Known rows, with every way that one mark hangs from another:
Q539(Q152(Q676 Q810(Q240))): [.19 .00 .30 .14 -.10 -.22 .04 .19 .11 .12 -.24 -.01 -.09 .05 .03 .22 -.11 .20 -.22 .09 -.24 .22]
Q667(Q891(Q539(Q152(Q676 Q810)))): [-.14 -.06 -.07 -.20 -.03 -.03 .09 -.15 -.09 -.14 -.04 -.01 .26 -.17 .07 .01 -.10 -.03 -.07 .04 .13 -.14]
Q755(Q891(Q539(Q152(Q676 Q810)) Q667)): [.02 -.07 -.05 -.28 -.03 -.07 .06 -.32 -.03 -.09 .18 .31 .15 -.06 .13 .01 .00 -.04 -.08 -.04 .02 -.35]
Q104(Q66(Q152(Q810)) Q676): [-.33 .36 -.19 .12 -.04 .25 -.07 .04 -.27 .04 -.27 .28 .15 -.30 .22 -.24 .27 -.09 .23 .03 .27 -.07]
Q891(Q539(Q152(Q676 Q810(Q240))) Q667): [.19 -.27 .21 -.03 -.02 -.20 .03 -.02 -.06 .18 .10 .02 .03 .07 .11 .03 -.05 -.20 -.02 .13 .10 -.21]
Q66(Q152(Q810(Q240))): [.01 .04 .18 .09 .14 -.15 -.17 .12 .01 .27 .00 .11 -.11 .17 -.01 .19 .07 -.11 -.01 -.15 -.04 .24]
Q667(Q891(Q539(Q152(Q676 Q810(Q240))))): [-.07 -.12 .03 -.13 .02 -.23 .06 -.05 -.01 .10 -.01 -.08 .11 -.17 .07 .01 -.19 -.07 -.02 .05 .01 .04]
Q152(Q676 Q810(Q240(Q66))): [.20 -.16 .02 -.14 -.42 -.16 -.11 .09 .10 .12 -.06 -.16 -.08 .01 .07 .16 -.25 .01 -.01 .09 -.10 .59]
Q977(Q240): [-.12 .10 .09 .12 .14 .06 .01 .11 .06 -.05 .06 -.06 .11 .15 -.31 -.20 -.16 .10 -.07 -.06 .04 .17]
Q891(Q539): [-.08 -.14 -.08 -.04 .01 .10 -.07 .10 .04 -.13 .08 -.20 .12 .15 .07 -.13 .10 -.04 -.05 .00 .22 -.20]
Q810(Q152 Q240): [-.09 .36 .18 .21 .15 .01 .03 .20 .31 .43 .11 -.18 -.24 .04 -.23 -.18 -.13 .26 .00 .06 -.22 .29]
Q539(Q152(Q676 Q810) Q891(Q667)): [.22 -.16 .35 -.02 -.12 -.08 .26 .05 -.12 -.17 -.03 -.05 .09 -.17 .07 .10 -.05 .03 -.26 -.01 -.13 -.07]
Q891(Q667): [-.12 -.07 .14 -.01 .18 .24 .04 -.09 .05 .03 .26 .13 -.12 .23 -.28 -.11 .12 -.11 .08 -.06 .05 -.05]
Q755(Q891(Q539(Q152(Q676)) Q667)): [-.01 -.06 -.15 -.12 .06 -.01 .09 -.24 -.01 -.14 .18 .16 -.02 .01 .01 -.05 .00 .02 -.02 -.03 -.11 -.49]
Q667(Q891(Q539(Q152))): [-.22 .02 -.14 -.06 .29 .13 .12 -.08 -.06 -.12 -.03 -.03 .14 -.10 -.10 -.14 .07 .02 .09 .02 .13 -.21]
Q977(Q240(Q66(Q152(Q810)))): [.03 .18 -.11 -.01 .01 .06 -.06 -.02 -.17 -.05 -.03 .09 .16 .00 -.17 .00 -.05 -.06 .14 -.05 .20 .32]
Q755(Q891(Q539)): [-.16 -.03 -.24 -.19 .02 .03 -.08 -.13 .13 -.14 .17 .04 .13 .01 .08 -.13 .05 .06 -.03 -.16 .02 -.16]
Q104(Q66(Q152)): [-.17 .12 -.24 .34 .26 .15 -.11 .06 -.05 -.07 -.22 .08 -.14 -.13 .00 -.17 .21 -.09 .13 -.03 .01 -.10]
Q152(Q676 Q810): [.03 -.07 .15 -.15 -.39 -.04 -.05 .05 .09 -.15 -.02 -.04 .11 .14 .09 .16 -.14 .07 -.25 -.04 .00 .18]
Q755(Q891(Q539(Q152) Q667)): [-.09 .01 -.12 -.12 .27 .10 .08 -.24 -.01 -.04 .19 .28 .04 -.03 -.04 -.13 .17 .01 .06 -.06 .01 -.43]
Q66(Q152(Q676)): [-.01 .01 -.07 .26 -.06 .01 -.07 .07 -.01 -.25 -.01 -.16 -.23 .33 -.12 .23 -.03 .00 -.07 -.11 -.19 -.28]
Q755(Q891): [-.21 .15 -.15 -.13 .06 .10 -.04 -.14 .23 -.10 .09 .15 -.02 .01 -.13 -.04 .04 .20 -.08 -.23 -.18 .07]

Rows:
[.03 -.12 .06 .08 .28 .16 .11 -.03 -.12 -.02 .12 .08 .00 .13 -.05 -.15 .20 -.10 .08 .11 .20 -.48]
Q891(Q539(Q152) Q667)
[-.09 .04 -.29 .35 .02 .05 -.14 .06 -.04 -.18 -.23 -.06 -.21 -.07 .04 -.09 .03 -.09 .05 .02 -.12 -.17]
Q104(Q66(Q152(Q676)))
[.19 -.07 -.18 .24 -.07 -.10 -.16 .14 .04 .08 -.05 -.28 -.43 .16 -.15 .19 -.11 -.04 .21 .04 -.24 .22]
Q810(Q240(Q66(Q152(Q676))))
[-.06 .00 -.02 -.30 .18 .03 .06 -.29 -.04 .02 .17 .43 .22 -.10 .10 -.07 .16 -.03 -.05 -.07 .12 -.27]
Q755(Q891(Q539(Q152(Q810)) Q667))
[-.21 .04 .00 -.22 .19 .06 .10 -.12 -.08 -.04 -.04 .10 .31 -.21 .04 -.09 .07 .00 .01 .02 .24 -.06]
Q667(Q891(Q539(Q152(Q810))))
[-.16 -.05 -.17 -.02 .09 .03 .16 -.09 -.05 -.22 -.02 -.18 .08 -.08 -.06 -.06 -.09 .01 .03 .04 .02 -.33]
Q667(Q891(Q539(Q152(Q676))))
[.10 -.16 .26 -.06 -.31 -.27 -.14 .15 .17 .16 .00 -.11 -.06 .12 .06 .16 -.26 .01 -.20 -.03 -.15 .42]
Q152(Q676 Q810(Q240))
[.12 .03 -.32 .15 -.18 .16 -.06 .03 -.07 -.31 -.11 -.20 -.27 .15 -.09 .21 .02 .02 .18 .02 -.10 -.01]
Q240(Q66(Q152(Q676)))
[.10 -.04 .14 .12 -.13 -.28 -.17 .11 .03 .12 .00 -.05 -.16 .23 .04 .31 -.13 -.11 -.09 -.12 -.17 .13]
Q66(Q152(Q676 Q810(Q240)))
[.13 -.08 .41 -.03 .13 .05 .25 .04 -.11 -.03 -.03 .11 .15 -.22 .03 -.01 .18 .04 -.18 -.06 .02 .03]
Q539(Q152(Q810) Q891(Q667))
[.12 -.09 .18 .00 .10 -.15 -.03 .17 -.01 .19 -.10 -.01 .15 -.03 .20 -.01 .10 .03 -.11 .08 .14 .02]
Q891(Q539(Q152(Q810(Q240))))
[-.17 -.09 -.17 -.25 .15 .09 -.04 -.30 .06 -.04 .38 .20 .08 .04 -.01 -.17 .06 -.14 .08 -.18 .08 -.30]
Q755(Q891(Q539 Q667))
[.08 .13 -.18 -.07 -.06 .20 -.08 -.03 -.12 -.10 -.11 .10 .00 .02 .02 .17 .19 -.02 .15 -.04 .18 .26]
Q240(Q66(Q152(Q810)))
[.14 .03 -.20 -.06 -.31 .10 -.09 -.04 -.12 -.23 -.12 -.07 -.04 .07 .05 .30 .01 -.02 .09 .01 .04 .17]
Q240(Q66(Q152(Q676 Q810)))
[.11 -.22 .03 .08 .05 .06 .12 -.06 -.11 -.16 .11 -.07 -.05 .18 .00 -.05 .03 -.09 -.01 .14 .09 -.58]
Q891(Q539(Q152(Q676)) Q667)
[.13 .27 -.12 .17 -.26 .02 .03 .13 .25 .24 .01 -.39 -.33 -.03 -.18 -.06 -.31 .26 .14 .22 -.29 .37]
Q810(Q152(Q676) Q240(Q66))
[.13 -.04 .07 -.16 -.12 -.03 -.12 .08 .13 .27 -.05 .01 -.03 -.05 .03 .04 -.01 .00 .09 .04 .05 .70]
Q152(Q810(Q240(Q66)))
[.13 -.11 .07 -.06 -.20 -.06 .04 .10 -.07 -.20 -.14 -.09 .22 .06 .24 .10 .02 .08 -.23 .12 .14 -.28]
Q891(Q539(Q152(Q676 Q810)))
[-.26 .30 -.10 .18 .03 .07 -.13 .12 -.20 .31 -.25 .22 .03 -.30 .19 -.22 .17 -.12 .28 .06 .15 .14]
Q104(Q66(Q152(Q810(Q240))) Q676)
[.05 .35 -.07 .13 .02 .12 .04 .11 .25 .38 .02 -.22 -.27 -.09 -.23 -.18 -.11 .29 .21 .17 -.14 .48]
Q810(Q152 Q240(Q66))
[.28 -.22 .45 .08 -.05 -.27 .18 .12 -.04 .12 -.02 -.11 -.06 -.17 .06 .11 -.12 -.03 -.21 .00 -.26 .14]
Q539(Q152(Q676 Q810(Q240)) Q891(Q667))
